Each row was made from one walk, in order. Every step used is in the known rows, and no mark comes twice. Write each row's walk.
In the rows, 128 means zero.
Known rows
H-R: [170 121 146 137 128 139 136 126 107 129 132 128 115 149 125 138 162 138
 110 127 106 106 141  93 130 112 153 126 133 135 136 129 173 118 140 126
 152 126 143 126 147 127 145 113 121 135 126 152]
L-A-H-E-T: [176 143 179 149 128 119  86 123 143 149 145 100 122 128 137 107 126 152
 131 134 103 112 139  50 101 147 146  62 140 140 165 125 114 113 156 119
 163 157 127 125 165 120 134 122 114 133 148 137]
H-R-T-V: [174 157 173 192 149 155 167 133 117  99 160 172  61 156 144  87 185 107
  90 127  80 128 146  68  82 148 174  83 152  81 122 126 188 144 159 131
 162 136 124 120 140 123 165 124 103 117 155 161]
A-H-C: [164 126 161 112 131 132 111 136 114 138 117  93 118 138 136 135 153 162
 107 139 107  99 134  72 104 110 159  96 134 144 162 122 138 109 141 125
 126 146 131 132 158 148 144 124 125 138 113 150]
L-A-H-R-T-V: [184 150 188 158 139 147 145 127 108 125 140 150  73 140 146  92 184 129
 115 118  84 126 154  64  78 145 180  91 149  85 133 134 152 123 164 123
 172 137 114 121 158 139 156 124  95 114 146 149]
C-H: [124 137 133 155 118 126 147 138 148 127 147 138 103 140 137 112 141 127
  81 124 114 122 138 108  98 138 127 100 122 115 123 129 156 140 121 132
 145 136 144 124 116 103 134 137 136 120 129 132]
F-T-R-H: [158 143 138 175 128 145 164 124 143 101 165 180  69 175 166 112 184 105
  58 134  90 135 149  85 100 148 170  85 155 102 138 129 157 162 152  98
 159 150 158 112 118  99 168 136 119 101 156 156]
F-T-R-H-C: [171 137 145 179 138 142 163 129 138 109 167 162  72 194 159 113 198 122
  42 141  78 112 148  54  89 137 191  84 155 116 151 114 188 158 157 102
 163 148 172 112 128 105 178 123 122 114 148 180]
P-L-G-H: [ 99 107 114  58 102 130  70 133  93 176  78  93 176  98 129 148 132 158
 171 104 143 123 157 138 139 145 128 185 110 108 149 132  84  72 104 114
 146 116 107 127 133 159 116 124 133 118 101 104]
C-H-E-T-V: [178 173 186 224 145 139 141 132 157 107 191 153  66 149 142  72 144 109
  84 134  82 116 128  39  77 164 153  16 158 101 138 124 181 156 154 134
 172 164 129 126 141  81 153 138 115 123 172 152]
C-H-F: [130 141 144 156 134 113 144 148 134 122 174 142 107 168 128 129 144 135
  70 120  88 123 132  69  65 133 150 103 142 122 133 124 165 126 122 144
 157 150 137 126 120  80 129 139 132 115 138 157]
V-H-E: [145 146 162 143 168 147 143 127 146 100 176 121  99 155 163 123 134 101
 103 140 112 120 127  85  76 143 159  92 129 134 139 107 130 139 157 126
 125 148 132 136 126  98 153 130 128 139 135 173]
E-T-V: [178 159 167 199 134 143 134 124 134 115 160 150  81 133 135  88 135 110
 120 136  96 123 128  75 117 155 139  39 157 102 136 137 154 149 152 127
 158 155 122 130 151 101 142 140 114 120 174 131]
G-H: [125 105 149  85 123 139  81 148  96 140  97 116 130  97 139 144 141 155
 132 130 128 115 137 123 107 117 130 128 138 121 153 130 113 103 114 123
 118 143 116 131 144 150 132 149 128 122  95 108]
E-T-R-H-C: [179 142 155 190 140 151 163 124 134 124 163 157  65 184 152 102 185 114
  50 149  78 108 153  53  86 152 183  65 147 117 137 111 196 150 150 113
 161 152 172 115 138  95 171 128 136 127 147 184]
V-H: [143 133 140 125 146 157 152 119 123 107 145 123  96 141 169 138 130  94
 122 143 124 126 137 124 112 140 138 100 122 123 133 124 106 139 152 115
 116 145 135 142 132 107 142 144 135 129 143 146]
C-T-R-H: [154 143 149 190 133 153 177 132 140 110 163 186  57 168 153  94 183  94
  52 136  92 138 156  85  77 163 163  81 138  93 108 122 178 154 138 121
 161 148 155 110 117  95 163 138 134 110 147 165]
P-L-J: [101 118  61 103 117 124 127 108 141 169  96  89 193 126 106 106 102 110
 176 137 158 120 153 140 187 155  99 205  99 125 141 140  87 127 116 150
 138  85  95 120 110 138 116 101 125 102 119 109]
H-V: [167 145 154 140 132 143 127 119 113 119 154 119 110 124 139 111 146 135
 130 120 102 103 141  96 111 113 137 119 152 118 130 129 164 126 144 134
 156 131 120 131 143 117 141 121 105 131 129 140]
E-T-R-H-F: [166 150 155 182 145 137 158 132 127 114 186 170  74 187 144 117 165 109
  59 137  70 129 147  50  64 155 177  72 159 112 131 119 174 135 140 128
 166 167 148 119 131  67 148 142 131 113 159 180]
L-F-T: [126 105 109 132 108 116  94 133 112 105 132 142 137 135 140 150 148 150
 121 128 109 111 138  97 164 126 133 118 151 129 180 138  98 148 144  97
 151 130 124 103 121 158 127 118 103  98 157 104]
T-R-H-C: [163 137 147 167 145 149 170 126 130 123 156 157  73 183 150 111 187 114
  55 142  88 113 148  72  81 142 187  96 142 117 129 108 192 146 142 116
 150 143 166 116 128 104 168 127 136 127 130 185]
P-L: [106 136  84 126 105 128 125 120 140 141 113 117 165 129 111 131 112 117
 150 119 138 126 147 134 163 157 116 172 110 121 120 140 110 111 117 132
 147  91 110 126 111 139 125 106 131 123 131 136]
V-H-F-T: [156 138 141 156 139 121 130 138 132  83 184 140 103 184 164 148 153 130
  83 132  85 127 131  57 100 123 162  85 165 126 182 132 118 150 172 101
 156 162 142 130 132  96 152 132 103  97 180 151]
A-H-F-T: [160 135 151 134 123 105  97 146 126 102 157 121 123 162 144 149 153 169
  94 126  86 122 128  46 105 107 158  85 169 135 194 141 110 124 160 108
 154 164 124 127 148 125 142 128  95  99 160 133]
F-T-R: [177 135 140 183 118 132 141 125 140 103 149 167  92 170 143 125 172 119
  92 135 100 127 135  81 141 126 165  80 167 122 155 137 144 156 160 101
 166 150 145 117 137 108 164 128 107 106 170 136]

Write each row's walk
[150 145 148 159 150 136 164 135 123 114 178 170  81 185 142 127 168 110
  63 129  78 133 142  69  60 146 181 103 154 112 122 118 168 130 132 131
 155 157 141 120 121  75 147 142 131 113 141 182] | T-R-H-F
[167 155 174 211 147 146 166 145 137 100 179 171  54 164 142  72 182 110
  59 131  78 123 139  49  62 158 168  54 150  85 124 121 200 158 150 134
 170 149 138 117 131 105 164 131 117 112 160 169] | R-H-C-T-V
[161 161 180 165 176 155 153 126 145  90 189 135  76 156 165 106 141  90
 103 138 101 121 122  72  65 151 170  66 142 118 135 110 142 147 164 129
 134 156 122 138 131  89 160 136 119 135 147 175] | T-V-H-E
[183 157 171 182 151 169 157 116 128  96 171 142  58 144 175 106 135  80
 117 149  99 121 137  83 102 161 147  27 145 102 139 130 127 156 172 115
 139 167 129 143 150  86 153 154 123 123 179 148] | E-T-V-H
[165 121 169 149 119 118 114 145 127 145 129 115 111 145 128 106 167 163
  97 126 102 112 150  53  88 132 155  95 128 125 153 125 144 116 148 126
 171 141 138 118 154 142 144 116 118 120 138 146] | L-A-H-C-T
[163 130 159 186 142 145 155 144 134 104 162 138  79 172 149 106 168 116
  67 144  94 114 146  58  82 144 155  71 127 117 141 114 170 150 158 126
 156 148 155 124 136 111 161 124 131 123 157 171] | V-H-C-T
[172 150 169 177 166 164 175 129 124  95 169 145  56 177 172 103 177  96
  76 147  83 114 144  61  68 150 184  68 141 100 140 109 168 156 172 119
 140 149 145 131 139 110 175 133 122 126 155 184] | R-T-V-H-C
[158 167 183 180 181 159 164 130 147  81 194 149  62 165 174  93 156  84
  86 140  90 130 133  62  46 163 179  64 142 101 131 106 150 154 171 128
 137 153 123 131 126  96 170 133 115 129 153 184] | R-T-V-H-E
[169 148 148 188 131 156 165 117 139 119 161 174  61 163 158  99 169  95
  68 145  90 130 155  83  96 167 160  61 145 103 120 124 168 152 143 112
 157 156 158 115 130  87 159 141 135 116 155 160] | E-T-R-H
[173 144 185 170 146 160 143 143 101 105 145 166  62 140 149  96 192 121
  92 128  80 121 151  66  72 142 175  83 157  78 133 127 181 132 151 128
 157 143 118 121 149 135 167 135 102 114 137 151] | G-H-R-T-V
[159 152 154 143 139 154 147 118 117 113 170 135  86 135 160 100 163 123
  98 120  89 110 153  92  80 130 147 116 148 101 120 125 176 134 143 127
 157 134 133 124 130 107 150 126 112 124 125 157] | R-H-V
[194 135 167 210 140 157 173 133 133 106 160 166  54 187 147 106 188  96
  63 150  87 115 150  53  94 146 181  53 147 115 129 117 183 154 160 123
 169 158 156 121 144  93 176 132 131 122 165 177] | V-H-C-T-R
[168 162 178 178 169 147 146 129 152  76 200 140  75 168 174 107 152  98
  91 138  91 121 121  54  72 146 174  54 155 117 158 116 138 160 179 115
 146 161 128 135 131  91 170 132 105 123 165 171] | F-T-V-H-E
[171 154 189 172 144 139 101 132 124 132 159 131  94 128 143  90 145 130
 126 125  94 118 133  54  88 159 159  48 156  99 153 122 148 124 149 123
 168 166 116 128 157 105 143 136 112 124 157 135] | L-G-H-E-T-V
[140 141 132 159 133 112 131 143 139  91 187 157 105 185 155 132 167 142
  60 123  78 134 136  56  86 129 163 100 165 116 172 130 142 150 156 103
 165 154 148 116 119 100 151 126 104  91 166 154] | R-H-F-T
[175 144 166 161 160 159 162 125 121 104 164 131  70 167 164 116 161 102
  92 145  94 106 133  71  86 138 176  69 142 116 144 114 159 149 165 120
 136 150 142 138 144 103 164 137 126 133 150 176] | T-V-H-C
[162 161 160 187 144 127 146 140 135  83 196 172  74 174 154 105 170 121
  72 120  71 134 126  49  76 141 173  64 178  92 158 135 158 159 163 113
 171 161 127 123 128  92 157 138  95  92 178 154] | R-H-F-T-V
[153 141 153 182 132 145 169 140 129 111 154 163  73 170 148  99 194 124
  52 128  81 124 165  68  74 144 163 105 128  93 123 120 198 140 147 127
 165 128 154 111 126 125 166 115 118 117 138 166] | C-H-R-T
[147 134 151 190 136 135 156 149 141 113 165 154  80 172 140  90 181 129
  44 135  87 121 151  57  68 149 156  88 129 106 130 112 195 149 142 129
 164 140 161 110 123 116 160 118 131 116 144 173] | R-H-C-T
[149 125 114 164 121 144 148 124 124 119 149 159  99 184 147 126 189 121
  64 137  83 100 163  60 121 157 183 115 144 114 152 119 164 147 142 103
 172 123 152 101 114 127 164 110 124 109 146 175] | P-L-F-T-R-H-C
[173 153 168 186 152 145 127 122 151 108 179 123  90 155 160 107 128 106
 101 152  97 114 136  55  95 159 145  39 139 132 153 114 139 146 166 119
 147 164 144 132 146  88 152 131 127 136 167 161] | V-H-E-T
[172 161 176 205 144 154 177 138 127  99 169 177  48 162 148  79 191 107
  66 125  73 126 151  58  68 153 174  68 149  75 118 127 203 151 156 133
 171 140 132 117 134 111 168 129 107 112 155 163] | C-H-R-T-V
[154 146 156 184 147 135 167 144 128 107 186 180  69 192 140 114 178 110
  46 130  71 135 148  51  49 152 180  88 154 105 120 118 183 136 135 135
 170 161 145 115 121  73 152 139 130 108 153 184] | C-T-R-H-F
[197 133 177 192 126 144 147 140 128 121 138 151  71 168 132 107 187 126
  71 145  89 112 147  44  98 133 177  54 150 122 139 125 178 133 150 129
 167 160 143 117 155 116 167 129 124 123 150 162] | A-H-C-T-R
[157 156 160 190 145 136 128 127 158 117 182 139  92 155 150  91 140 118
  78 143  89 121 140  55  81 165 147  55 140 121 142 113 164 146 150 121
 155 156 150 119 133  94 150 125 128 129 154 163] | R-H-E-T
[195 150 169 211 138 143 140 120 148 120 165 157  81 166 135 101 155 105
  93 149  92 116 138  53 112 152 168  42 159 129 136 120 170 145 154 124
 168 162 144 119 149  85 161 129 125 131 165 159] | H-E-T-R
[159 129 148 139 152 151 152 125 122 114 151 117  93 166 161 133 154 113
  93 148 105 105 138  85  98 130 165  95 128 133 147 111 147 140 157 116
 128 143 154 137 140 112 157 130 135 136 137 173] | V-H-C
[149 142 140 159 136 154 173 120 133 118 152 173  71 160 156 111 172  95
  74 135 102 135 149 108  91 155 165 100 139 103 110 122 161 146 134 116
 144 144 150 116 118  96 156 141 136 117 133 162] | T-R-H
[185 113 169  89 114 129 103 120  93 162 103  95 129 124 130 145 163 168
 143 116 111 102 151  84 124 106 162 133 129 142 155 140 122  86 147 116
 162 131 128 129 173 150 133 115 110 133 113 135] | L-A-H-R
[202 153 176 209 147 157 152 115 145 109 174 154  64 173 156 106 156  88
  90 156  90 116 142  50 104 158 172  28 155 126 139 118 159 151 167 117
 162 170 148 127 151  74 168 137 128 132 173 169] | V-H-E-T-R
[161 153 167 154 166 145 157 133 114  95 186 144  78 170 157 133 141  98
 101 133  85 127 128  68  64 141 171  77 154 112 138 123 136 134 155 135
 142 164 119 143 137  74 142 151 121 118 161 172] | T-V-H-F
[165 138 157 163 151 165 171 128 113  97 153 154  68 171 168 116 186 104
  79 140  87 125 164  79  83 145 171 105 129  99 129 117 166 140 167 117
 146 134 149 121 137 128 171 119 117 122 147 174] | V-H-R-T
[172 152 160 168 148 157 155 123 131  77 175 148  66 156 183 119 152  90
 106 138  99 127 130  85 105 142 157  52 155 102 158 136 117 166 181 101
 141 160 130 139 138  99 162 147 107 107 181 144] | F-T-V-H
[149 143 175 116 147 127 101 137 138 124 142  97 124 127 137 125 133 150
 117 132 114 114 122  73  83 124 154  93 134 145 153 118 121 107 141 134
 123 150 111 132 144 134 140 124 117 142 111 150] | A-H-E
